Every row comes from one small tree of marks. Brackets hold a mark, then the marks that hang from it, in alphabetical order. Every link used is in the known rows. Which tree was each row made from?
Known rows:
{vepe sazovog}:   49  137  -44 -128  139   80  -14  265  -25 -110   48    5   29  -28 -453   68  -75    4  115 -125  -35  -36
{tofol {boro bivor}}:  238 -118  213   -5   54 -100 -121  171 -108    1 -397 -151 -111  -50 -225  239   53   60  -14  -22   -9  -30
{zomu {vire {milu gunut}}}: -134  393 -268 -318  145  174  -64   46  154  245  -18   -6   -8  101 -162 -155 -151 -126  -12 -220    3   28
{milu {boro bivor {vepe sazovog}}}:   84  435  200 -299  125  168 -232  344    4    0  -59  -80 -143 -285 -117  267 -172   60   74 -169 -394  -29
{zomu {vire {milu gunut} zufu}}: -373  451 -340 -572  170  144 -136  -58  219  304  105  -70   27  170 -117 -204  -80 -187   30 -169   45  -27
{sazovog {milu {boro bivor} {gunut tofol}}}:  163  149  124 -247   45  103 -250   15   80  283  195 -175  -96   66  324   45 -309   83  179 -227 -226   55
{zomu {vire zufu}}: -298  128 -159 -302  114  114   45    9   92  218  161  -29   11    9  -79   28  139 -265 -171   47   91  -68
{zomu gunut {vire zufu}}: -391  355  -54 -437   65   81   79  -24  137  251  179   75  117   67 -323  136  148  -65 -197  -55   88  -35
{milu boro}:  121  298    5  -44 -115   44  -11  -38  134  203  113   56  -62  -67  201  -66 -114  -80   77  -62  -51  -23
{milu {boro bivor vepe} {gunut tofol}}:   -1  438  301 -350   96   82 -354   48   69  434   33 -173 -161  -52  406  168 -286  153  -49  -48 -298   26
{boro bivor {vepe {sazovog {milu gunut}}}}:  -65  133  113 -406  342  196 -397  459    5 -196   55 -209  -58  -75 -111  198 -315  229  328 -292 -506   67
{doru {gunut {tofol {boro vepe}}}}:  297  358  310 -312  358 -103 -128  343  -32  342 -224 -125  -86  132  733  267 -115 -104 -148  -11  107  -52
{rego {zomu vire}}: -121   20  -69   87   89   65  145   69   13  -14  -50  -19 -130  -36 -211  198   27  -96 -450 -104  111  -24
{vire milu zufu}: -175  315 -255 -391    0  -39 -164 -128   70    3  -49  -93   50  155   92 -178   -7  -74   98 -155   90  -51
{doru {gunut {tofol {boro bivor}}}}:  345  -88  369 -161  262 -129  -23  279 -129  242 -333 -174  -59   49  133  349    6 -100  -92  -27  142  -70
{sazovog {milu {boro bivor} gunut}}:   87   65   51 -197    3  138 -249   63  141  112  188 -106  -89  -75  191  -18 -287   77  392 -256 -389   56
{vire milu}:   57  238 -216 -148   -9    3  -73  -35    4  -53 -162  -17    3   86   24 -124  -61  -21   16 -191   41    8
{gunut {tofol {boro bivor}}}:  330  -37  281  -61  107 -130 -132  151 -183  201 -365 -211 -126  106  -62  296   14   71 -225    5  150  -37
{doru gunut}:   26  -59   85 -107  155    3  100  145   59   50   43   45   64  -50  196   50  -26 -173  142  -13   -5  -39
{vire {milu gunut} zufu}: -314  401 -249 -525   56   -9 -279 -158  181  146   56 -107   91  226   54 -271 -156  -10  218 -173   16  -20
{gunut tofol}:   99   81   75  -57   53  -25   -6  -12  -70  180   25  -62  -19  153  128   73  -32    9 -208   28  153   -5
{zomu vire}:  -46   56 -104  -64  106  160  145  122   35  158   23   34  -47  -83 -180   77   62 -196 -213   -4   36   -8

Which tree is each row?
 126  199   10 -322  139  224 -258  310  117   -7  206  -99  -57 -101 -261   54 -345   84  489 -369 -396   22 => {vepe {sazovog {milu {boro bivor} gunut}}}
-101  396 -115 -424  -94   25 -240 -143   99  115  -93 -136  -52  -60   38  -58  -35  -94  128 -207 -106  -67 => {vire {milu {boro bivor}} zufu}
 210  364  -18 -262   40   95 -200  -14  169  381  362  -75  -46  212  588 -106 -372   23  199 -229  -93   40 => {sazovog {milu boro {gunut tofol}}}
  65   44   87 -292  270  181 -267  502 -117 -345  -38 -187  -87 -135 -100  307 -150  144  161 -287 -432   37 => {boro bivor {vepe {sazovog milu}}}
 -38  529   88 -490  171  -48    3   86   53  553  -23  -34   50  295 -168  276  129  -45 -392  -59  377  -77 => {zomu {gunut {tofol boro}} {vire zufu}}
 -77  524  204 -403  192  194 -353  314  119  151   35 -103 -120 -223 -214  180 -337  162  230 -186 -479    3 => {milu {boro bivor {vepe sazovog}} gunut}
 -57  134  188 -257  237  113 -212  393 -124 -191 -186 -138  -87 -216 -346  326  -79  132   -7 -105 -324   -5 => {boro bivor {vepe sazovog}}
 261  136   12 -221   83  203 -125  357    3 -139  108  -77  -77 -169 -247  169 -193  -14  321 -346 -324  -10 => {vepe {sazovog {milu {boro bivor}}}}
 288  347 -152 -222   79  180  -75  278  104  -77  290   12  -37  -30    4  -13 -262  -54  346 -349 -189  -24 => {vepe {sazovog {milu boro}}}
 160  375  279  -68   25 -255  -34   41  -56  162 -266  -65  -49  319 -119  371  -59  280 -448 -202  340  -16 => {rego {zomu {gunut {tofol boro}}}}
  83  448   57 -213    9   39 -137 -113  159  525  233  -36  -51  130  306  -84 -296   24   40  -58    7    1 => {milu boro {gunut tofol}}
  -9  667  168 -341  110   67 -286   18  172  521  181  -82 -106   76  685  -16 -347   95  -34  -36 -158   24 => {milu {boro vepe} {gunut tofol}}
 387  131  205 -180  264 -134   42  241  -18  345 -133  -70  -17  175  368  181  -54 -169  -74  -28  271  -82 => {doru {gunut {tofol boro}}}
-114  762 -157 -610    4    6 -307 -234  229  537  167 -113    8  312  383 -254 -293  -44  106 -194  115  -45 => {vire {milu boro {gunut tofol}} zufu}
  62  245  245 -204   15   60 -202  -59   65  441   72 -125  -97   12   53   88 -230   77    3  -54 -124   10 => {milu {boro bivor} {gunut tofol}}
  93  204  107 -219   56  149 -290  184   28  -39   31 -153 -191 -215  568  171 -182   53  147 -215 -473   44 => {sazovog {milu {boro bivor vepe}}}
-285  504 -270 -623  208  107 -148  -89  144  506  129 -132   39  328   45 -116 -112 -165 -192 -144  196  -33 => {zomu {vire {milu {gunut tofol}} zufu}}
  32  140 -131 -294  245  161 -170  317   93 -109  259  -59   58  132 -249  -49 -306   95  427 -317 -202   35 => {vepe {sazovog {milu gunut}}}
 191  414 -129 -322  133  203 -193  264  217   90  389   -5   -4   42    3  -98 -412   15  515 -370 -267   12 => {vepe {sazovog {milu boro gunut}}}
-365   88 -120 -180   98   41   70  -27   65   64   69  -83  -79   35 -167  149   75 -161 -403  -56  157  -85 => {rego {zomu {vire zufu}}}
  76  296  -65 -294  277  176 -202  459  -26 -258  131  -93  -43   -3  160  137 -208   82  190 -288 -284   26 => {boro {vepe {sazovog milu}}}
